Each row comes from the steps of one path. Every step used is in the known rows, and no mark comes twice. Write the path behind each row, first mark first.
In the rows, zero is written as 128.
Known rows:
vezab-gukuv-vofab: [ 97  93 166 137 140 109 120 185 113  92 152 124 133 164 100 130 133 106
 123 130  84 127 130 154  93 168 158 139 148 147 145 129 109 112 141 145
 111]
ramazut-vezab: [116 138 100 159 103 131 164 142 106 167 133 168 144 132 127 142 137 124
 107 131 126 149 112 148 140 129 100 115 101 117 142 150 136  98 137 132
 119]
derol-dipi-gusip-vofab-gukuv-vezab: [122 122 121  84 113 130 104 135  89 156 152 147 132 105 133 149 117 113
 114 130 120 116 135 125 118  77 103 145 123  58 119 158 166 128 127  88
 118]
ramazut-vezab-linos-nesiv-gukuv: [116 139 141 146 150 133 196 128 108  78 102 166  95 125 145  97 134 125
 142 147 119 123 101 138 142 130 173 130 163 121 125 104 105  99 112 129
 111]
vofab-gukuv-nesiv-linos-vezab: [150 107 109 164 110 132 133 167 110 112 129 111  98 115 139 116 147 103
 131 117 156 137 142  89  85 119 147 111 170 202 122 136 125 126 130 139
 148]
gukuv-vofab: [105 110 142 149 134 130 120 175 125 143 158 133 147 163 101 160 137  97
 103 125 134 143 136 143  94 155 117 128 139 160 145 150 118 129 148 143
 128]
ramazut-vezab-gusip-vofab-gukuv-nesiv-linos: [134 126 117 135  91 129 147 116 145 121 140  78 123 149 131  90 136 104
 111 147  91  86 142 122 111 163 168 118 165 168 131  74 130 113 120 140
 147]
dipi-gusip-vofab-gukuv-nesiv-linos: [133 118 134 147 109 127 107 113 150 122 144  95 114 137  95 107 143  95
 112 113 128 115 162 124 100 138 148 115 167 222 119  79 123 146 126 126
 152]
nesiv-linos-vezab: [143  88 127 152  99 110 124 172 113 134 122 167 130 146 112 152 175 112
 121 121 142 178  94  94 110 107 128 120 172 136 125 185 141 121 145 149
 137]
vezab-linos-nesiv: [124 166 111 184 161 118 164 137 116 133 148 148 119 147 147 123 127 119
 140 142 143 143  93 116 131 149 152 128 155 158 138 130  95 145 137 131
 143]
gusip-nesiv-gukuv: [107 109 151  79 138 131 134  95 157  94 112 147 129 148 109 134 124 134
 117 122 124 132 122 156 133 129 123 125 100 146 138 117 101 123 126 130
 128]
dipi-gusip-nesiv-gukuv-vofab: [111  91 177  99 127 135 108 114 151 101 112 146 139 150  78 141 128 120
 109 107 112 110 160 150 109 129 143 130 150 166 128 107 107 126 125 122
 129]
derol-dipi-gusip-nesiv-gukuv: [121 147 115  45 138 113 101  89 135 123 110 176 138 132 109 140 115 146
 126 127 117 114 127 154 146  59 130 154 116 159 124 111 128 146 104 108
 140]
derol-dipi-gusip-nesiv-gukuv-vofab: [119 126 141  44 144 128  82 127 134 109 121 157 137 147  96 147 120 123
 119 118 115 101 151 156 111  83 146 160 159 177 125 117 126 140 112 119
 136]
basa-vezab-linos-nesiv: [124 150 103 189 157 131 160 136 110 115 138 159 118 154 165 133 126 132
 149 146 149 156  81 110 124 142 153 123 149 126 129 129 104 135 131 132
 122]
basa-vezab: [112 120 106 160 119 127 133 138 116 141 141 170 147 158 133 161 135 136
 118 129 136 165  99 134 122 125  99 112  85 112 135 146 127 121 140 134
 109]
gusip-dipi-derol: [114 171 102  85 139 117 107 121 131 201 108 160 144 140 108 143 131 143
 142 144 130 174 124 134 162  90 105 136 109 148 110 161 170 153 156 113
 116]
vofab-gukuv-vezab-ramazut: [112 117 112 160 138 149 163 154  76 142 135 132 117  90 157 140 102 117
 116 131 109 131 117 111 123 124 111 129 124   7 151 192 134 100 141 136
 114]
gusip-dipi: [135 171  97  92 143 118 107 139 128 172 129 168 140 153 125 141 129 119
 129 143 114 162 111 138 154 104  89 133  94 152 123 142 138 147 127 137
 121]
derol-dipi-gusip-nesiv-gukuv-vezab: [137 110 112  35 120 140 100  91 108 113  93 182 129 100 134 136 110 145
 127 112 129 104 127 124 147  36 127 132 123  85 102 160 149 122 119  91
 128]
ramazut-vezab-linos-nesiv: [131 166  96 186 137 133 190 140 100 142 134 160 117 131 160 114 129 119
 138 144 133 144  95 124 140 142 152 124 167 133 135 132 112 110 131 128
 133]
linos-nesiv-gusip-vofab-gukuv-vezab-bebeti: [196 124 178 143 145 170 155 132 135  83 129  84 113  86 144 120 118 136
 164 101 108 134 156 137 166 188  97 104 113  76 120 146 122 126 131  99
 137]
vofab-gukuv-vezab-basa: [ 76  97 100 170 112 145 148 138  69 137 156 144  90 107 145 117 110 101
 101 150 172 148 116 108 121 106 116 131 110  32 138 164 131  91 148 105
  96]
derol-dipi-gusip-vofab: [121 158 120  96 132 103  92 127 129 165 152 159 161 148 105 164 139 121
 114 139 112 129 114 151 123  93 112 152 125 130 131 120 148 159 121 102
 141]
vofab-gusip-dipi-derol: [118 179 116 103 114 108 116 101 140 218 109 112 150  95 122 125 124 171
 149 143 148 137 149 137 168 103  93 141  75 123 110 132 180 147 142 112
 104]
nesiv-linos: [116 107 109 131 110 112 119 140 133 142 137 157 127 163  92 137 162 107
 113 117 141 168 105 124 133 117 124 121 147 180 128 162 129 125 154 163
 141]
linos-nesiv-gusip-vofab: [147 144 177 152 152 122 133 118 179 107 132  87 141 121 116 125 146 139
 133 119 131 125 124 149 140 180 119 114 129 130 131  84 116 158 108 133
 150]
linos-nesiv-gusip-vofab-gukuv: [132 145 181 154 153 125 144 123 167 106 147  73 122 106 121 112 131 135
 131 128 134 118 146 150 134 186 115 128 122 130 140  78 114 152 102 134
 139]
gukuv-vofab-gusip: [106 121 158 169 111 120 131 157 134 161 161  91 153 120 113 144 128 126
 108 124 155 105 164 143 100 172 102 131 101 133 140 125 129 118 134 145
 115]
ramazut-vezab-gusip: [117 148  90 168  92 108 168 127 111 183 128 163 160 151 130 141 129 141
 105 162  90 115 102 130 148 137 123 123  96  92 151 125 133 105 135 131
 127]
vofab-gusip-dipi: [133 177 109 114 118 109 118 116 134 189 134 123 146 112 140 128 120 147
 136 143 136 125 140 138 160 119  79 139  58 125 121 114 147 141 113 139
 110]
vofab-gukuv-nesiv-gusip-dipi-derol: [143 186 103  95 151 144 109  89 157 166  88  79 119  74 121 104 100 160
 163 124 152 114 184 133 169 113 102 130  84 197 109  97 158 160 127 109
 129]
dipi-gusip: [118 134 111 176 109 107 128 122 120 182 130 181 155 136  94 157 133 131
 110 127 127 142 122 132 140 113 102 115  98 151 138 132 126 141 139 114
 135]

Write each row's path:
[135 147 112 165 139 145 140 106 149 122 126  77 123  79 129 115 105 139
 131 113 159  92 172 140 134 157  95 116  66 197 144  84 109 136 114 131
 141]
vofab-gukuv-nesiv-gusip
[129  79 182 106 121 120 127 149 142  84 103 130 143 166 115 150 134 133
 118 144  84  94 122 109  86 139 170 140 162  92 142 118 110 122 119 127
 132]
linos-vezab-gusip-nesiv-gukuv-vofab
[128 127  96 107  99 106 115  94 155 155 134 139 148 189 106 136 138 134
 110 133 110 130 104 109 148 129 151 131 155 169 140 137 118 136 147 157
 168]
vezab-gusip-nesiv-linos
[ 96 117 163 129 131 122 137 142 140 135 173 113 134 150 107 143 129 103
 104 140 117 141 131 154 107 166 100 135  99 120 155 115 118 129 133 126
 119]
gusip-vofab-gukuv
[136 129 110  53 151 142 113  98  98 113  85 166 124  87 154 136 101 149
 133 119  96  96 111 124 145  49 148 148 154  23 119 167 144 122 108 106
 133]
derol-dipi-gusip-nesiv-gukuv-vezab-ramazut
[130  85 163 141  90  95 129 156 129 125 142 119 132 165 109 137 159 111
 112 157  85 133 101  91  99 146 153 143 174  83 143 129 141 128 131 141
 137]
nesiv-linos-vezab-gusip-vofab-gukuv
[151  93 120 119  99 124 116 139 135 133 121 152 130 154 119 146 159 121
 120 107 148 174 107  98 115 108 139 119 184 145 128 182 135 123 145 145
 157]
gusip-nesiv-linos-vezab
[ 92  78 149 114 100 150 142  68 125  89 114 101  98  76 153  91 107 148
 114 129 184  94 135 125 138 109 138 127  87   4 118 112 126  83 117 102
  91]
vofab-gusip-nesiv-gukuv-vezab-basa
[120 140 163  97 131 102  99 162 125 122 139  89 129 131 129 105 123 132
 144 144  84  98 159 152 123 149 138 160 110 126 122  98 135 123 107 147
  90]
vezab-gukuv-vofab-gusip-dipi
[125 140 106 142 108 124 122  89 143 181 128 161 159 145 103 152 120 139
 110 114 132 138 136 137 140 117 107 115 105 164 140 130 118 142 137 111
 154]
dipi-gusip-nesiv
[130 173 105 111 142 125 104 124 127 145 157 102 131 114 135 126 110 110
 123 139 124  88 162 144  96 107 129 141 121 199 125  68 134 165 104  92
 150]
derol-dipi-gusip-vofab-gukuv-nesiv
[135 173  72  88 128 112  97 102 124 185 141 173 159 138 123 156 115 140
 121 126 137 131 126 139 144  70 110 146 117 174 132 140 138 154 122 106
 162]
derol-dipi-gusip-nesiv
[151 124 106 191 141 134 147 172 104 110 117  96  97 102 157 111 134 105
 136 124 129 129 129  84  84 130 166 127 204 145 140 143 124 128 120 153
 154]
vofab-gukuv-nesiv-linos-vezab-ramazut
[124 116 110 159 141 149 149 149  87 149 121 147 136 103 156 151 117 123
 117 123 110 138  94 110 127 122 118 116 132   9 145 201 135 108 146 132
 126]
gukuv-vezab-ramazut
[102 123  97 160 135 129 145 125 102 126 136 175 135 167 137 159 123 131
 132 138 137 156  83 124 122 131 118 134  95  98 143 152 116 114 148 130
 104]
basa-vezab-linos
[ 97  80 158 140 131 118 114 183 106  69 143 137 131 179 121 140 135 118
 128 129  84 136 119 147  83 162 159 133 144 109 138 129 117 103 135 146
  87]
basa-vezab-gukuv-vofab
[118 102  92 193 113 130 135 154  99 105 142 106  73 118 145  95 142  88
 122 143 187 143 129  82  83 110 171 126 187 166 126 109 120 116 128 121
 135]
vofab-gukuv-nesiv-linos-vezab-basa
[156 184 100  94 152 143  96  80 167 168  75  95 141  85 121 112 117 168
 166 119 150 122 161 132 171 111 107 117  90 197  98 106 160 170 129 107
 139]
gukuv-nesiv-gusip-dipi-derol
[131 120 152 171 132 138 157 122  98 124 143 130 108 106 148 115 117 109
 132 134 123 116 128  98 115 138 155 121 174  55 117 130 118 128 133  88
 124]
dipi-gusip-vofab-gukuv-vezab-linos-nesiv
[119  90 105 143 102 126 115 131 121 118 131 148 105 156 127 126 155 106
 113 135 174 179  93  92 109  95 159 136 196 109 130 158 126 114 140 131
 147]
gusip-nesiv-linos-vezab-basa
[119  67 164 105  93 121  97 134 146  69 142  77 124 160 124 103 139 142
 136 107 118 111 153 137 102 164 178 140 169 130 118 121 133  93 129 172
 104]
basa-vezab-gukuv-vofab-gusip-nesiv-linos
[128 110 101 153 100 120 140 127 100 164 125 155 154 133 139 151 119 140
 113 140 106 112  92  92 137 120 119 107  96  40 134 168 136 116 151 116
 125]
gukuv-vezab-gusip
[179 165 107 104 161 151 125 109 114 127  92 139 109  87 175 110 113 141
 169 125 141 127 105  96 182 103 121 128 136  66  96 159 137 138 117 127
 125]
gukuv-vezab-linos-nesiv-gusip-dipi
[127 122 122 119  85 119 120  90 162 155 141  95 139 131 118 117 137 144
 117 105 168 126 146 132 145 134 116 127 122 165 129 139 132 120 137 161
 148]
vofab-gusip-nesiv-linos
[163 171 110 106 160 150 138 115 104 125 108 124  89  73 176  98  97 135
 167 133 138 120 130  96 183 106 115 142 129  70 102 147 137 129 114 125
 113]
vofab-gukuv-vezab-linos-nesiv-gusip-dipi
[114 113 188 137 163 126 141 176 138  66 131 129 108 144 114 120 147 107
 126 131 125 122 134 141  96 158 172 120 185 175 123  97  99 135 118 142
 123]
linos-nesiv-gukuv-vofab
[122  84 162  83  96 153 142  79 139 102 102 105 127  75 150 116 109 161
 121 105 156  86 149 129 142 118 109 111  69  41 113 137 130  93 121 116
 104]
vofab-gusip-nesiv-gukuv-vezab
[131 159 138 110 127 121 102 156 136 173 151 102 146 127 128 137 125 125
 124 138 132 113 164 140 125 140  95 145 103 138 120 120 146 137 118 149
 106]
gukuv-vofab-gusip-dipi
[175 184  92 104 155 143  96  97 163 141  98 102 136 100 139 115 116 143
 150 113 135 108 152 137 163 121  92 115  74 197 111  85 129 163 102 132
 145]
gukuv-nesiv-gusip-dipi
[127 149 174 153 167 131 155 108 154  94 145  81 110 116 127 111 122 128
 143 136 130 115 131 140 139 185 130 151 135 119 146  84 102 143 109 130
 135]
vezab-linos-nesiv-gusip-vofab-gukuv
[127 114 107  99 108 126 109 109 154 141 138 139 133 170 103 136 148 115
 111 106 147 164 118 129 138 121 127 122 157 194 131 165 124 128 153 160
 160]
gusip-nesiv-linos
[162 135 107 160 130 145 141 144 114 123 134 177 147 168 128 165 128 141
 153 118 104 183 110 149 152 153  86 107  70 138 137 167 118 118 159 115
 120]
basa-vezab-bebeti
[148 101 159 151 110 135 122 164 136 130 128  67 135 114 142 136 144 127
 121 106 132 115 146 100  85 153 159 147 223  71 138 168 140 108 121 174
 149]
gukuv-vofab-gusip-nesiv-linos-vezab-ramazut
[125 112 140 126 127 138 116 132 155 101 158  72 110 149 115 101 144  86
 114 118 139 124 153 132  91 159 145 116 160 219 127  95 118 138 133 144
 149]
gusip-vofab-gukuv-nesiv-linos
[118 133 163 139 158 117 159 139 137  81 118 149 109 126 126 111 142 129
 133 139 127 133 112 139 130 135 153 113 144 165 126  91  99 140 112 135
 126]
linos-nesiv-gukuv
[108  86 157 118 113 147 137 142 113 126 158 115 126 116 131 143 123 102
 106 122 123 135 127 124 107 144  95 116 105  43 134 163 139 109 147 111
 107]
gusip-vofab-gukuv-vezab
[156 186  97 104 154 142 110 103 151 140 113  88 116  88 141 104  99 137
 148 128 136  99 173 138 160 127  86 129  69 203 120  76 127 157  97 133
 133]
vofab-gukuv-nesiv-gusip-dipi
[149 166 124  84 159 121  95  91 157 115  67  80 123  88 122  82 111 176
 184 125 101 101 160 143 168 123 150 132 101 182 102  82 153 156 122 108
 121]
vezab-gukuv-nesiv-gusip-dipi-derol
[143  98 171 126 143 137 109 103 168  30 106  61 135 126 139 105 126 156
 152 116  89  89 133 158 108 188 152 110  90 115 126  47 111 130  97 121
 112]
basa-vezab-gukuv-nesiv-gusip-vofab
[132  99 159 129 140 139 158 143 110  72 105 152 100  95 150 112 139 129
 134 119 140 128 109 111 131 113 151  93 149  85 102 139 119 118 125 120
 111]
linos-nesiv-gukuv-vezab
[101 103 132 150 125 106 132 148 104  86 133 160 135 162 131 129 133 144
 141 139  88 150  96 143 120 140 143 124  98  98 137 125 119 109 130 135
  90]
basa-vezab-gukuv
